Each row was made from one small tree. The marks that hang from a mark follow it in brackets, in the order of their numbers. Every link used is in the known rows. Write each row's tree.
Known rows:
J673{J653{J41{J575}}}: [ 1.08  7.63  6.69  2.09  2.50  0.18  1.12  0.75  4.99  3.09  3.10  1.14
  1.08  1.34 -2.27  3.86  1.31  0.39]
J256{J59{J611}}: [ 2.36 -1.16  1.20  4.30  2.24  0.40  3.88 -0.49  1.40 -1.82  4.48  1.36
 -0.23  3.29 -5.94  0.61  1.08  0.43]
J416{J653}: [ 1.07 -0.70  4.63  5.86  0.95 -3.39  3.99  5.35  2.60 -1.43  5.59  4.69
  3.50 -4.19 -4.71  3.15  2.09 -0.64]
J673{J653{J59 J416{J255} J426}}: [-1.37  0.57  2.43 -1.25  2.74 -1.48 -4.14 -4.93  4.08 -3.95  3.68  2.19
 -1.38 -1.94  0.40 -0.76 -7.72  1.46]
J673{J653}: [ 1.57  3.90  4.12  4.04  3.64 -1.97  2.79  1.29  4.58  0.23  4.16  3.10
  3.45 -1.99 -2.43  2.45 -1.61  0.42]
J673{J653{J41 J59{J611}}}: [ 1.48 -1.86  3.11 -0.73  2.19  3.23  5.11  4.51  0.78  1.30  2.46 -0.95
 -3.07  3.10 -0.25  2.02 -1.42  2.43]
J416{J255}: [ 0.06  0.39  1.32  6.26  2.52 -3.07 -0.88  1.10  0.76 -1.41  5.18  1.99
  4.59 -2.99 -2.13  3.14 -0.60  1.35]
J653{J41 J59 J416{J255} J426}: [-0.70 -0.64  2.21 -1.40  1.73 -0.13 -6.28 -2.71  1.21 -1.46  4.09  0.47
 -2.56  0.19 -2.35 -0.99 -1.70  2.98]
J653{J41 J59 J416{J255}}: [-0.37 -1.55  1.68  1.78 -0.55 -0.08 -2.91  0.94 -1.26  0.09  3.63 -2.00
 -2.44 -1.57 -0.41  0.48  0.23  2.65]
J673{J653{J59 J416{J255}}}: [-0.94 -0.62  1.86  1.75  0.82 -1.60 -0.87 -1.54  1.92 -2.11  2.91 -0.50
 -1.73 -4.25  2.09  0.73 -6.19  1.07]
J673{J653{J41 J416{J255} J426}}: [-0.09  4.55  3.51 -0.25  2.74 -2.12 -3.29 -7.18  4.07 -1.04  3.09  0.15
  0.78 -1.05 -2.03  0.36 -5.14  1.69]
J611{J59}: [ 0.82  3.11  2.38  3.46  0.28 -1.30  1.06  3.95  4.21 -1.34  4.70  4.11
  7.24 -2.20 -7.25  2.85  5.44  1.37]
J41{J575}: [-0.76  5.04  4.75  5.30  1.80 -1.66 -1.13  0.66  5.02  0.55  5.48  4.62
  4.89 -1.52 -4.67  3.11  3.63  0.28]
J673{J653{J59 J426}}: [ 1.29  1.63  4.29 -1.72  5.57  0.13 -1.47  1.04  4.80 -1.79  4.48  4.99
 -1.05  1.77 -2.10  0.11 -4.47  1.22]
J673{J653{J416 J426}}: [-0.46  5.62  4.40  0.84  3.37 -2.57 -2.17 -6.81  7.91 -2.14  4.23  4.78
  3.74 -2.66 -4.81 -1.25 -3.29  0.38]
J653{J41 J59{J611} J416 J426}: [-1.09 -1.92  2.31 -2.29  0.99  2.00 -1.71 -2.49  2.43 -1.22  3.99  1.54
 -1.61  2.36 -4.83 -2.24  0.53  3.16]
J653{J41 J416{J255} J426}: [-0.78  2.66  2.50  1.30  1.87 -2.16 -5.38 -6.04  2.40 -1.35  4.34  0.93
  2.30 -1.30 -4.40 -0.39 -0.67  2.24]
J59{J611}: [-0.46 -0.97  1.50  5.36  1.83 -0.66  3.62  1.12  2.71 -0.84  5.02  3.34
  5.51 -1.71 -4.89  1.85  1.97  1.48]
J215{J426}: [ 1.22  3.20  3.09  4.47  2.49 -5.27 -3.18  0.69  4.35 -1.43  6.10  2.97
  2.19 -3.01 -5.40  1.36  4.14 -0.85]

Which tree is each row?
[ 1.83  1.04  5.98  0.91  2.71 -1.69  0.74  2.57  2.88 -0.69  5.52  3.96
  0.98  0.22 -6.36  1.85  2.07  0.47]  J416{J653{J41 J426}}
[-2.38 -0.28  3.56  0.60 -2.01  2.60 -0.38 -0.79  2.17  1.15  3.27  0.46
 -2.03  0.95 -2.90  0.50  3.24  2.08]  J653{J41{J575} J59{J611} J416}
[-1.28  2.47  5.15  0.53 -0.95  1.26 -3.58  0.67  2.78  1.98  3.81  0.68
 -2.49  0.14 -2.73  0.50  3.67  1.62]  J653{J41{J575} J59 J416}
[ 1.32 -1.42  3.64  4.77  0.43 -2.60  2.70  4.98 -1.40 -0.42  4.24 -0.18
  0.49 -2.55 -1.96  5.04  0.58  0.57]  J416{J255 J653{J41}}
[-1.37  4.29  2.78  1.69  3.13 -3.66 -3.64 -8.12  5.62 -3.60  4.06  2.68
  3.16 -3.84 -1.74  0.06 -6.82  0.55]  J673{J653{J416{J255} J426}}
[-3.17 -4.33  0.02  0.39  1.09 -0.30 -3.29 -5.11  1.84 -4.84  4.53  2.67
  0.47 -1.22 -2.01 -1.41 -4.53  2.24]  J653{J59{J611} J416{J255} J426}
[-0.15 -4.47  3.20  0.87  2.78 -2.05 -1.66  3.39  0.49 -4.74  5.56  4.09
 -1.14 -1.25 -1.19  2.14 -4.02  0.28]  J416{J255 J653{J59 J426}}
[ 0.65 -0.07  3.44  0.67 -0.27  0.90 -1.81  2.25  1.18  1.57  3.84 -0.12
 -2.21 -0.58 -2.98 -0.91  3.11  2.53]  J653{J41 J59 J416}
[-1.53  7.23  5.80  0.33  1.63 -1.08 -5.76 -6.41  6.61  0.60  4.77  3.76
  2.42  0.33 -6.79 -0.16  3.18  1.29]  J653{J41{J575} J416 J426}
[-0.39  4.89  6.01 -1.03 -0.01  1.37 -1.33 -0.70  4.42  2.05  2.33 -0.16
 -3.54  0.19 -0.31  0.98 -0.19  0.94]  J673{J653{J41{J575} J59 J416}}
[-1.57 -7.33  1.85  0.89  1.83 -0.78  1.67  2.40  0.03 -5.68  5.02  3.78
 -1.02 -0.61 -1.43  2.24 -5.07  0.50]  J416{J255 J653{J59{J611} J426}}
[ 1.79  0.47  4.16 -1.97  4.27  1.50 -3.52  3.21  2.18  0.36  5.02  2.79
 -1.97  4.23 -4.36 -0.37  1.84  2.74]  J653{J41 J59 J426}
[-0.83  2.94  2.13  4.51  0.74 -3.65 -0.21 -4.70  3.38 -1.89  3.30  0.46
  3.13 -5.68 -0.18  1.54 -5.29  0.30]  J673{J653{J416{J255}}}
[-0.79  2.66  6.24  1.74  1.73 -2.07 -2.52 -0.45  2.14 -1.35  4.93  2.80
  0.80 -0.14 -3.19  4.77 -0.26 -0.25]  J416{J255 J653{J41{J575} J426}}
[ 0.15  0.58  7.54 -1.93  1.85  1.05 -1.96  4.32  3.17 -0.33  5.01  4.01
 -3.84  2.69 -3.55  2.53  1.68 -0.04]  J416{J653{J41{J575} J59 J426}}
[-0.25 -1.01  3.52  3.51  2.75 -4.16 -0.60  0.55  2.13 -4.21  5.91  4.92
  3.30 -3.05 -3.82  2.94 -2.94 -0.35]  J416{J255 J653{J426}}
[ 0.98 -0.29  4.24  1.85  2.51 -2.54 -0.67  1.22  0.58 -2.21  4.94  1.85
  0.68 -0.67 -3.50  3.23 -0.96  0.60]  J416{J255 J653{J41 J426}}
[ 1.92 -2.10  5.72 -1.75  2.84  0.53 -0.17  6.19  1.14 -1.20  5.18  3.46
 -3.68  1.93 -3.93  0.94  1.11  1.07]  J416{J653{J41 J59 J426}}
[-0.29  1.53  5.41  4.45 -0.56 -1.99  0.84  3.15  0.38  0.32  4.27  0.57
  0.75 -2.52 -1.55  6.25  1.52 -0.19]  J416{J255 J653{J41{J575}}}
[-2.47  5.59  4.10  1.21  1.13 -1.78 -7.22 -8.00  4.43 -0.53  4.32  1.73
  2.04 -0.94 -4.14  0.92  0.08  1.51]  J653{J41{J575} J416{J255} J426}
